What can hang from each mark
q577: q111 q660
q910: q140 q577
q38: q477 q871
q140: q910
q871: q447
q477: q38 q140
q111: q317 q447 q628
q447: q111 q477 q660

Each row was made from one small tree. Brackets hold a mark, then the marks that hang from it, in the order of their numbers. Every link used is in the known rows. Write each row's tree.
Known rows
(q477 q38 (q140 (q910 q577))): [ 34 -15  17   0   9  18  17 -40 -54  -3  43   1   2  -7 -18  24   1   4
 -27 -11  36 -13  34 -16  70  50  25 -19 -14   2  -4  17  18  10   7 -10
 -19  24   1   1  -5  -5  -3  -5 -16  -9 -40  -3   7 -17   7 -15  49  13
  -1  28   4   3 -19 -12 -21  36]
(q447 q477): [ 13  -6 -18  13  -6  -1   2   8 -11   0  12  10   2 -13  21  16  -1 -20
  13  -2 -10 -18  -4   5  -4  23 -14  21   5  -5   1  13  39  -2 -11 -19
   0   3   2  13 -10 -35  12  -4 -19 -19  -3   1   3   8   6  -8   7   3
 -16  -3  17  -2  30   9 -20  31]
(q111 q317 (q447 q477) q628): [  4   7 -23   7 -25 -16 -17  46  35 -16 -52  34 -34  17  19 -12 -11 -27
  23  11 -21   5 -21  27 -41  -9   5  37   2 -15 -19  -2  36   5 -14   8
  23 -37   1 -12   3 -14  25  28  21   2  13  -2  -4   6 -31   3  11  -9
  -6 -16  33  -8  26  22 -30  33]
(q477 q140): [ 10  -5 -11  11   1  10  13  -4 -21  -3  15  14   5 -21  11  17   0 -21
   0   7  -6 -18  -2   2   8  20  -2  12  -6  -3   0   3  46  -7  -6  -5
   1   3  -1   6 -11 -26   3   5 -18 -21 -13   3  12  -5  12  -6  33   1
 -20  16  12  -4  10   0 -24  29]
(q38 (q477 (q140 (q910 (q577 (q111 q317)))))): [ 38 -26  24   4   9  38  20 -11 -42  -1  22  31  -6   4 -32  -5  -6  -1
 -34 -12  40  -5  25  -6  53  44  46 -21 -26   3 -22  13   5   0 -13  -2
   4  -7  -8 -36  16  -2   8  13   0  12 -32   5   7  -5 -36   2  41  10
   6   2  17 -10 -33 -14 -24  30]
(q140 q910): [  5  -7  -6  -3  -3   8  15  -9 -30   2  26  11  -5  -4  -1  13   3   4
 -15   4   4  -7  -4   5  19  24  -5  11  -6  -8   2  15  35  -1  -5  -3
   5   4  -1 -11 -19  -7  11   7 -24 -15 -21  -6   5 -10  23 -21  31   6
 -23   8  -5   2   3   0 -23  33]
(q38 q477): [ 15 -11 -16  14   2   4   0   8 -13   1   8  12  -3 -15  14  21  -1 -16
   7   6  -9 -23  -6   3   0  22  -2  21   5  -1  -7  11  37  -8 -13 -12
   0   1   1  12 -14 -34  11  -3 -17 -24  -6   3   7   4  11  -5   7   1
 -23   2  21  -3  23  14 -21  27]
(q910 (q577 (q111 q447 q628))): [ -8  -2  -2  -4 -22  18  25  12 -10 -12   7  26 -37  29 -20 -25  -3   9
 -20  19   4  25 -24  33  -9 -14  21  39 -23  -4 -13  19  21  -7 -21  -6
  35 -28 -10 -50   7   6  28  29   6  -3  -7  -3   3   9   0 -13  26  14
 -11  -2   5  -8  -3  -3 -20  22]
(q871 (q447 q660)): [ 15   1 -30  24  14  -3   6   0 -16   1  10  17   4 -32  18  16   2 -15
  18   6 -17 -20   0  -1  12  24 -25  14  -8   4  -5 -15  48  -8  -5 -11
  -7   8  -4  13  -9 -38  15 -12 -25 -24   0   2  12   5   8  -7  -1   7
 -12  16   2  -1  32   8  -5  17]
(q38 q871): [ 16  -8 -18  11  -1  -1  -1  -6 -11   5   7   2  -8 -10  16  22  -1  -4
  10   6  -5 -15  -6   0   2  28  -3  19   8  -1  -6  16  37  -8 -17 -14
   0   0   2  17 -17 -23  12  -2 -19 -33  -1  -2   1  -4  24 -10   0   1
 -18   7  15   6  29  17 -13  28]
(q910 q140 (q577 (q111 q447 q628) q660)): [ -5  -1  28 -35 -23  22  36  -6 -20  -7  37  21 -42  54 -55 -27  -3  48
 -61  20  35  38 -14  47  26 -14  37  21 -13  -9   4  39  -5   8 -12 -10
  30 -22  -2 -63   1  46  28  35  10  12 -29 -10   1  -2   3 -26  44  12
 -14  -9 -22   1 -22   1 -35  37]
(q111 q317 (q447 q660) q628): [-12  15 -35  14  -9 -14  -1  45  25 -18 -44  39 -28   0  19 -25  -6 -25
  20  20 -27   8 -25  25 -38 -20  -6  30 -16 -11 -18 -22  53  -3  -4  23
  27 -38  -5 -24  -2 -18  22  32   3  -2  12  -1  10   2 -16   2  24  -3
  -2  -4  11  -6  20  11 -25  23]
(q111 q317 (q447 (q477 (q140 q910))) q628): [ 20   5  -5   5 -16  -5 -12  33  14 -17 -42  41 -25  13   6  -8 -13 -43
   6   2  -1  -3  17  14   7  12  16  10 -11  -5 -20  -7  28  18   4   6
   3 -19   6 -19  13  -1  20  26  18  17  -6   1  -3   0 -51   8  38  -4
   4  -6  31 -14  -2   3 -36  39]
(q38 q477 q871): [ 32 -12 -16  20   5   0 -11   0  -8   6   0   6  -9 -15  20  31  -5 -15
  15   2  -3 -26   9  -9  13  38   4  17  15   7 -14  15  30  -6 -14 -24
 -12   6   8  26 -11 -34  12 -12 -13 -32  -1   5   1   4   8  -1  -9   1
 -15   1  33   1  31  21 -12  28]
(q477 (q38 (q871 q447)) q140): [ 62 -17  -9  26   7  -2 -24 -26  -7   9  -5  -8 -10 -21  10  58  -2 -23
  21   0   8 -38  33 -28  43  64  16  -2  16  12 -18   2  28  10  -2 -27
 -34  19   8  54  -3 -35   3 -25  -3 -30  -3   5   1 -10  -7   3  -9  -2
  -3  23  40   5  30  28  -1  27]
(q111 q317 (q447 q477 q660) q628): [  1  16 -35  22  -9 -18 -10  50  28 -18 -51  40 -23  -3  26 -21  -9 -40
  32   7 -26  -1  -9  19 -31  -9 -13  27 -12  -5 -20 -21  45   5  -2   9
  14 -29   1 -12   8 -29  23  21   6   3  15   4   4  14 -38   9  10  -2
   8 -14  23  -9  30   8 -25  26]
(q111 q317 q628): [  7  -2 -14   0 -13 -10  -7  22  18 -11 -35  30 -35  19   8  -3   6  -5
   2  14  -9   0 -39  18 -38  -6  11  27   2 -26 -13  -1  44   2 -22  22
  30 -51  -7 -20 -11  -6   6  37   7  -5  10  -8   4  -8 -11  -4  23  -9
 -10 -12  17   4  15  39 -30  25]
(q140 (q910 (q577 q111))): [  9 -19  17  -8  -1  36  39 -25 -55   3  53  14  -9  13 -33  -8   5  25
 -43  -1  31  12  -1   9  41  26  19   1 -27  -4  -3  29  12  -6 -18 -13
  17   0 -10 -43  -2   7  15  10 -23  -5 -33  -4   5  -3  14 -22  36  21
 -11   7 -13  -1 -20 -16 -16  28]
(q140 (q910 (q577 (q111 q317 q447 q628)))): [ -1  -6  10 -15 -22  19  20  14  -7 -13 -10  38 -43  42 -35 -35  -4  18
 -33  11  22  33 -16  30   3  -5  37  17 -28 -13 -22  16  10   4 -19  12
  39 -42 -13 -68  11  28  28  42  16  16 -16  -8   0  -6 -25 -12  40  10
   1  -7   2  -7 -25  -4 -27  30]
(q447 q111): [ -7   8 -16  16  10 -10  16 -15 -30   2  16  -4  14 -25  21  20  10   5
  10  -8 -14 -12 -23   9 -12  15 -30   5   8 -15   9   6  50 -11 -17   8
   8   1  -8   1 -32 -28   5   4 -26 -29   4 -10  11 -17  33 -22  21   8
 -26  19 -15   3  22   6 -21  16]
(q447 (q111 q317) (q477 (q38 q871)) q660): [ 40   6 -25  45  30 -29 -19 -10  -9   8 -24 -10  10 -37  42  32   2 -19
  49 -33  -3 -34  19 -27   9  56 -23 -24  16  -2 -13 -14  40   6  -3   0
 -24   5   4  42 -11 -58  -2 -19 -17 -23  17   1   6 -10 -17   3 -18   2
  23  12  13  10  43  12  -4  19]
(q910 q140 q577): [  5  -3  12 -17  -2  11  26 -26 -44  -1  49   6  -1   9 -14   5  -1  29
 -36   2  27   5  -1  13  35  15  13   6 -10 -12   4  31  19   3  -6   1
   2   6  -3 -17 -17   8  12   4 -17 -11 -33 -12  -2 -16  31 -30  44  12
 -19  13 -13   8  -7  -3 -31  35]
(q140 (q910 q577)): [  6  -6   9 -10   2  18  26 -24 -50  -5  46  13  -2   3 -17   1   1  22
 -33  -3  23   4   5   7  44  28   7   2 -17  -9   2  25  21  -5  -6  -6
   3  10  -6 -25 -14   7  16   4 -21 -10 -32  -9   1 -10  22 -26  40  13
 -16  15 -12   2 -12 -10 -23  34]
(q577 (q111 q317 q447)): [-10  -9 -19  -1 -23  14  13  29  11   3 -14  23 -19   7  -4 -20  -8   0
   7  19  -9  16 -36  28 -39  -1  13  29 -13 -10 -15   8  33 -11 -27   7
  40 -31 -11 -28  -3 -16  24  29   1  -6  -1  -1   5  -5   1  -9  17  -1
 -22 -11  15 -12   9   1 -22  28]
(q871 (q447 q111)): [ 11   7 -18  23  13 -13   5 -18 -24   3   8  -2   9 -26  16  33   9   4
  17  -9 -15 -19 -13   5   3  30 -32   3  13 -11   2  -2  43  -7 -17   0
  -3   6 -10  12 -26 -27  11 -10 -17 -29  12 -10   8 -18  21 -18   2   7
 -24  24  -8   3  30  17 -10  12]

Write each row's tree
[-13  -8  -7 -15 -24  19  19  24   9   5   5  24 -28  22 -31 -25  -7  27
 -18  20   5  26 -36  39 -26  -1  16  17  -5 -13  -2  18  20 -10 -27  -5
  44 -30  -9 -40  -7   7  27  36   5  -1 -11  -4   9  -6   5 -14  20  -7
 -24 -18  -4  -8   3   4 -27  35]
(q577 (q111 q317 q447) q660)
[ 47  -7  -6  17  -7   0 -17  -6 -10   4  -2  -3  -4 -14  14  36 -17 -39
  19  -9  13 -26  59 -20  55  61  14  -6   5  21 -16  12  17  17  18 -35
 -37  36  20  39   7 -28  17 -20  -6 -12 -19   9  -5  -1 -18   1  10   6
   3  15  40  -7  16 -12 -12  43]
(q111 (q447 (q477 (q38 q871) (q140 q910))))
[  1   5 -28  24 -12   3  11  38   8  -8 -16  33 -24  -3  16 -19  -4 -38
  21  11 -21   1  -5  20 -18  -9  -8  36 -21   9 -13  -9  38  -1  -4 -17
  17 -18   4 -24  18 -35  25  14  -8   2  10  12   9  31 -27   8   4  16
   6 -12  18 -13  27  -6 -11  20]
(q577 (q111 (q447 q477 q660) q628))
[ 36 -27  24   0   5  37  30 -41 -57   5  51   2  -5   3 -32  14   5   9
 -36 -10  43  -6  29 -14  67  49  38 -17 -23   6  -7  23  10   8  -1 -16
  -5  14  -4 -16   7  -6  -3   0 -18   0 -41   3  10  -9  -3 -14  43  20
   4  19   5  -2 -27 -18 -15  31]
(q477 q38 (q140 (q910 (q577 q111))))
[ 28  13 -22  37  20 -34 -15   5   3  -8 -41   8  -9 -17  36  17  12 -25
  37 -24  -9 -24  -4 -10 -16  22 -19 -10   9 -16 -12 -24  48  14  -3  19
  -4 -24   0  13  -6 -44  -7   6  -6  -5  25  -2  11  -4 -35   6   1   1
  25   1   9   9  35  25 -15  14]
(q447 (q111 q317 q628) (q477 q38) q660)
[  7 -18  29 -23   1  40  46 -32 -57   5  72  14 -16  28 -57 -14   5  55
 -64   2  44  23  -1  19  55  27  24  -9 -17  -6  10  41  -3  -5 -18 -23
  19   2  -8 -54  -6  29  18  17 -18   1 -41  -7   9  -3  18 -28  36  16
 -15   1 -34   2 -26 -13 -22  36]
(q140 (q910 (q577 q111 q660)))
[ 58  -2   1  37  31  -6 -13 -35 -37   4   1   1  13 -36  11  57  -1 -24
  13 -25  13 -43  54 -27  74  76  -7 -28  15  15 -15  -1  19   6   3 -19
 -47  34   6  33  -5 -22   9 -30 -11 -20  -3   2   3 -14 -19   0   0   9
  -2  33  18  -2  14   7  -5  18]
(q38 (q477 (q140 q910)) (q871 (q447 q111)))
[ 13 -11  24 -20 -11  17  20  -6 -14  -7   4  27 -40  47 -33 -20   6  32
 -43   6  35  19 -26  24   5  -2  47  10 -17 -24 -15  21  10  13 -23  21
  34 -50 -12 -57   5  25   8  39  11  15 -16 -12  -2 -10 -18 -14  41   7
   4 -13  -1   9 -20  21 -33  28]
(q910 q140 (q577 (q111 q317 q628)))
[ 65 -16   3  19   6   4 -15 -22 -23   4  10   2   0 -18   4  51  -2 -33
  11 -15  16 -39  52 -27  67  71  13 -14   7  11 -10   2  20  23  12 -29
 -41  33  10  41   6 -29   3 -25  -8  -7 -18   6   1  -2 -29   1   7   5
   3  16  30  -3  14   8  -9  36]
(q871 (q447 (q477 q38 (q140 q910))))
[ 48  -7 -27  34  19 -10 -18 -17  -5   9  -4  -7  -8 -30  20  45  -1 -15
  32   0  -2 -35  25 -26  35  57  -7   2   9  14 -15 -10  36   5   1 -24
 -31  18   6  50  -6 -45   7 -30 -19 -34   4   5   5   0   1  -2 -25   6
   4  19  24  10  45  22   8  20]
(q477 (q38 (q871 (q447 q660))))
[ -7  -2  -5   1   1  26  36   9 -31  -3  17  33  -8   1 -25 -42  -9  12
 -21   4  18  25   3  18  25  10  12  -2 -44   1 -16   1  19  -8  -5   7
  23  -9 -13 -55   9   1  28  19 -12   8 -26   1   8  -2 -10 -14  39  18
   3   6 -12 -12 -19 -36 -17  26]
(q140 (q910 (q577 (q111 q317 (q447 q660)))))
[ 33 -15   4   5   3  10   7 -23 -35   4  24   1   1 -14  -1  35   3 -15
 -11  -4  17 -24  25 -16  46  46  17 -10  -4   1  -3   7  31  11  10  -8
 -17  18   6  16  -9 -18  -6  -3 -21 -14 -28   1   9 -14   7 -10  39   6
  -8  20  13   1  -4   0 -21  35]
(q477 q38 (q140 q910))
[-10  -5  24 -34 -16  33  46 -13 -36   4  62   9 -17  32 -53 -23  -9  56
 -58  14  38  34  -7  41  38   4  26   9 -15  -3  10  43  -5   0 -10 -18
  24   2  -3 -50  -6  33  29  20  -6   2 -42  -9   4  -8  26 -33  42  13
 -24  -1 -29  -2 -20 -19 -29  39]
(q910 q140 (q577 (q111 q447) q660))
[ 44  -2 -11  32  22   3   2  -6 -32  -4  14  25  16 -39  14  25  -4 -48
  13 -13   3 -37  55 -19  66  55 -17 -13 -17  19  -8 -17  32  10  17 -25
 -37  35   8  17  11 -36  13 -25 -24  -3 -16  11   9  11 -32   6  14  11
   9  20  12  -9  14 -15  -9  27]
(q871 (q447 (q477 (q140 q910)) q660))
[ 12 -20  17 -11  -3  29  29 -14 -37   1  28  25 -16  21 -35 -18   3  31
 -38  -4  33  16 -10  11  25  26  31  -5 -25 -15 -12  23  13  -3 -24   5
  27 -21 -16 -50   0  14  14  23  -8   5 -28  -7   3 -12  -6 -18  39  11
  -5  -4  -7  -1 -25  -9 -22  32]
(q140 (q910 (q577 (q111 q317))))
[ 30   4 -10  22   3 -30 -22   2  11  -6 -45   3 -22   3  27  26  12 -13
  30 -21  -5 -19 -16  -3 -24  23  -2  -1  23 -24 -11  -6  39  17 -14  17
   4 -31  -1  14 -11 -30  -5  12   7  -7  24  -8   4 -14 -29  -2   2  -3
  10  -4  17   9  30  39 -20  20]
(q447 (q111 q317 q628) (q477 q38))
[ 57 -14  -9  28   6  -4 -21 -13 -10   7  -1  -9  -1 -23  24  48  -6 -38
  26 -13   9 -42  39 -28  35  63  12  -3  16  12 -13  10  28  11   1 -33
 -35  22  16  55   1 -48  -2 -22  -9 -25  -6  11   1   3 -16   6  -4   1
   7  10  44   2  31  13 -10  35]
(q447 (q477 (q38 q871) q140))
[ 10  -7  12  -3 -10  33  31  -1 -30  -3  46  21  -6   9 -36 -18 -14   9
 -28   2  26  12  19  26  41  23  19   2 -15  12   3  29   1  -6  -9 -38
   9  13   0 -31  14  -2  28   7   1   3 -30   7   8  13 -13  -8  29  12
  -7  -1  -1 -17 -10 -30 -26  40]
(q910 (q577 (q111 (q447 (q477 q140))) q660))
[-15  10 -38  14  -3  -7   9  36   8  -6 -19  28  -3 -22  20 -20 -12 -17
  23  13 -24   4 -18  18 -27  -3 -17  19 -17  -6 -12 -17  50 -11  -4  16
  20 -14  -6 -10 -10 -29  23  16 -12 -13   0   0  10  -5   4  -6  23  -2
 -11   3   5 -10  21  -9 -21  26]
(q111 q317 (q447 q660))
[ 31   8 -19  47  32 -17   5 -18 -36   3  11  -7  32 -58  40  37   6 -41
  37 -32  -6 -44  34 -25  32  48 -33 -25   0   9   3 -18  50   6  14  -8
 -33  30   8  38  -7 -67 -11 -25 -32 -20   1   8  18  -1 -10   1  13  13
  14  27   4   0  29 -12 -10  16]
(q447 q111 (q477 q38 q140) q660)
[  3   4 -27  21 -12  -1   2  50  26 -11 -42  43 -30   8  13 -30  -5 -35
  26   9 -17   6 -15  22 -36  -9   3  30 -21  -3 -24 -15  37   1 -12   2
  28 -39  -2 -31  21 -30  23  26   7   9  14   9   7  22 -45  12   6   5
  12 -22  23 -13  22   2 -17  21]
(q577 (q111 q317 (q447 q477 q660) q628))
[ 53   0 -10  45  28 -11 -17 -24 -22   5  -9  -1  12 -41  23  57  -3 -28
  29 -20  -2 -46  38 -22  43  65 -11 -15  22  14 -16  -5  29  -3  -9 -19
 -39  25   4  43  -7 -38   9 -30  -6 -31  11   3   5 -10 -14   5 -11   5
  -6  30  28  -2  31  17  -4  13]
(q38 (q477 q140) (q871 (q447 q111)))
[ -2  12 -12  12   2 -23  -1   6   3 -11 -35  17 -20   4  17   5  14   2
   9  -5 -13  -2 -41  18 -40  -4 -11   9  10 -31  -6  -5  49   1 -24  34
  26 -45 -12 -19 -22  -9   2  31   1 -12  21 -15   8 -20  -6 -10  24  -4
  -7   2  -3   7  17  34 -29  14]
(q447 (q111 q317 q628))
[  9  21 -25  34  19 -32  -4  17  -1 -13 -39  25  -3 -18  37   0  11 -26
  33 -20 -18 -15 -13   5 -24   5 -31  -3   0 -17  -8 -24  53   4  -9  22
   7 -28  -4  -8  -6 -37   3  13  -9  -2  26  -3  12   1 -32   4  10   3
  17   1  -1   3  31  17 -21  12]
(q447 (q111 q317 q628) q477 q660)
[ 55  -1 -24  46  25  -7 -15  -3 -13   0  -6  16  11 -43  30  35  -9 -52
  38 -10  -6 -45  53 -26  48  60 -16  -5  -1  26 -16 -16  34   4   6 -36
 -42  31  11  44  13 -52  13 -34 -16 -18   3  15   4  17 -30  15 -15   5
  12  19  33  -4  39   2   1  23]
(q38 (q871 (q447 (q477 q140) q660)))
[ 23   7 -25  39  25 -25  -6  -2 -14   3 -16  -2  15 -38  37  23   7 -17
  42 -30  -7 -28   4 -17  -4  39 -27 -21   8  -9  -6 -19  47   5  -2  10
 -11   1  -2  27 -14 -57  -4  -9 -22 -14  12  -1  12 -10 -14  -2   1   3
  15   9   2   6  34   5 -13  18]
(q447 (q111 q317) (q477 q38) q660)
[ 17  11 -14  18   3 -27 -14   1  11 -10 -44  19 -23   3  12  18  13   2
  17  -5 -15 -10 -31  14 -25  11 -11   8  15 -28 -12 -14  43   4 -26  26
  14 -38 -14  -8 -15  -8  10  19  10 -10  27 -15   6 -21 -19  -7   5  -5
  -6   7   3   6  25  44 -19  11]
(q871 (q447 (q111 q317 q628)))
[  5  -6  22 -24   3  21  35 -30 -53   0  64  12  -9  19 -43  -5   3  50
 -56   0  37  14   4  18  58  27  11 -10  -8 -10  14  35   6  -3  -7 -16
   6  11  -4 -35 -17  30  17  12 -19  -5 -40 -12   6 -13  24 -32  43   8
 -19   8 -33   6 -18  -7 -30  42]
(q140 (q910 (q577 q660)))
[ 31  11 -13  26   5 -30 -23   7  14 -10 -49  21 -20   3  22  21   8 -13
  30 -17 -14 -19 -16   8 -19  21 -14   4  20 -23 -13 -12  37  11 -22  12
   2 -30  -9   3  -6 -21  13   9  15  -4  32 -11   0  -8 -40   1  -8  -4
   6  -1  15   3  34  43 -17  14]
(q871 (q447 (q111 q317 q628) q477))
[  7 -16  22 -16  -5  29  38 -26 -47   4  58   7  -7  16 -29  -3   1  33
 -42   2  33  11  -8  15  33  17  27   8 -19  -9   1  35  11   2 -16  -7
  15  -4  -8 -36  -6   9  12  10 -18  -5 -34  -7   1  -8  22 -27  38  19
 -15   4 -13   4 -15  -8 -22  29]
(q910 q140 (q577 q111))
[  6 -11  21 -17  -9  27  33 -12 -24  -7  35  23 -41  43 -48 -19  11  44
 -51  12  29  22 -26  32  13  -1  28  15  -8 -13   4  32   8  -3 -29 -16
  34 -33  -8 -56   0  23  13  33   1   2 -16  -6  11   6   2 -16  26  10
  -9 -11 -17   6  -9  15 -25  28]
(q910 (q577 (q111 q628) q660))
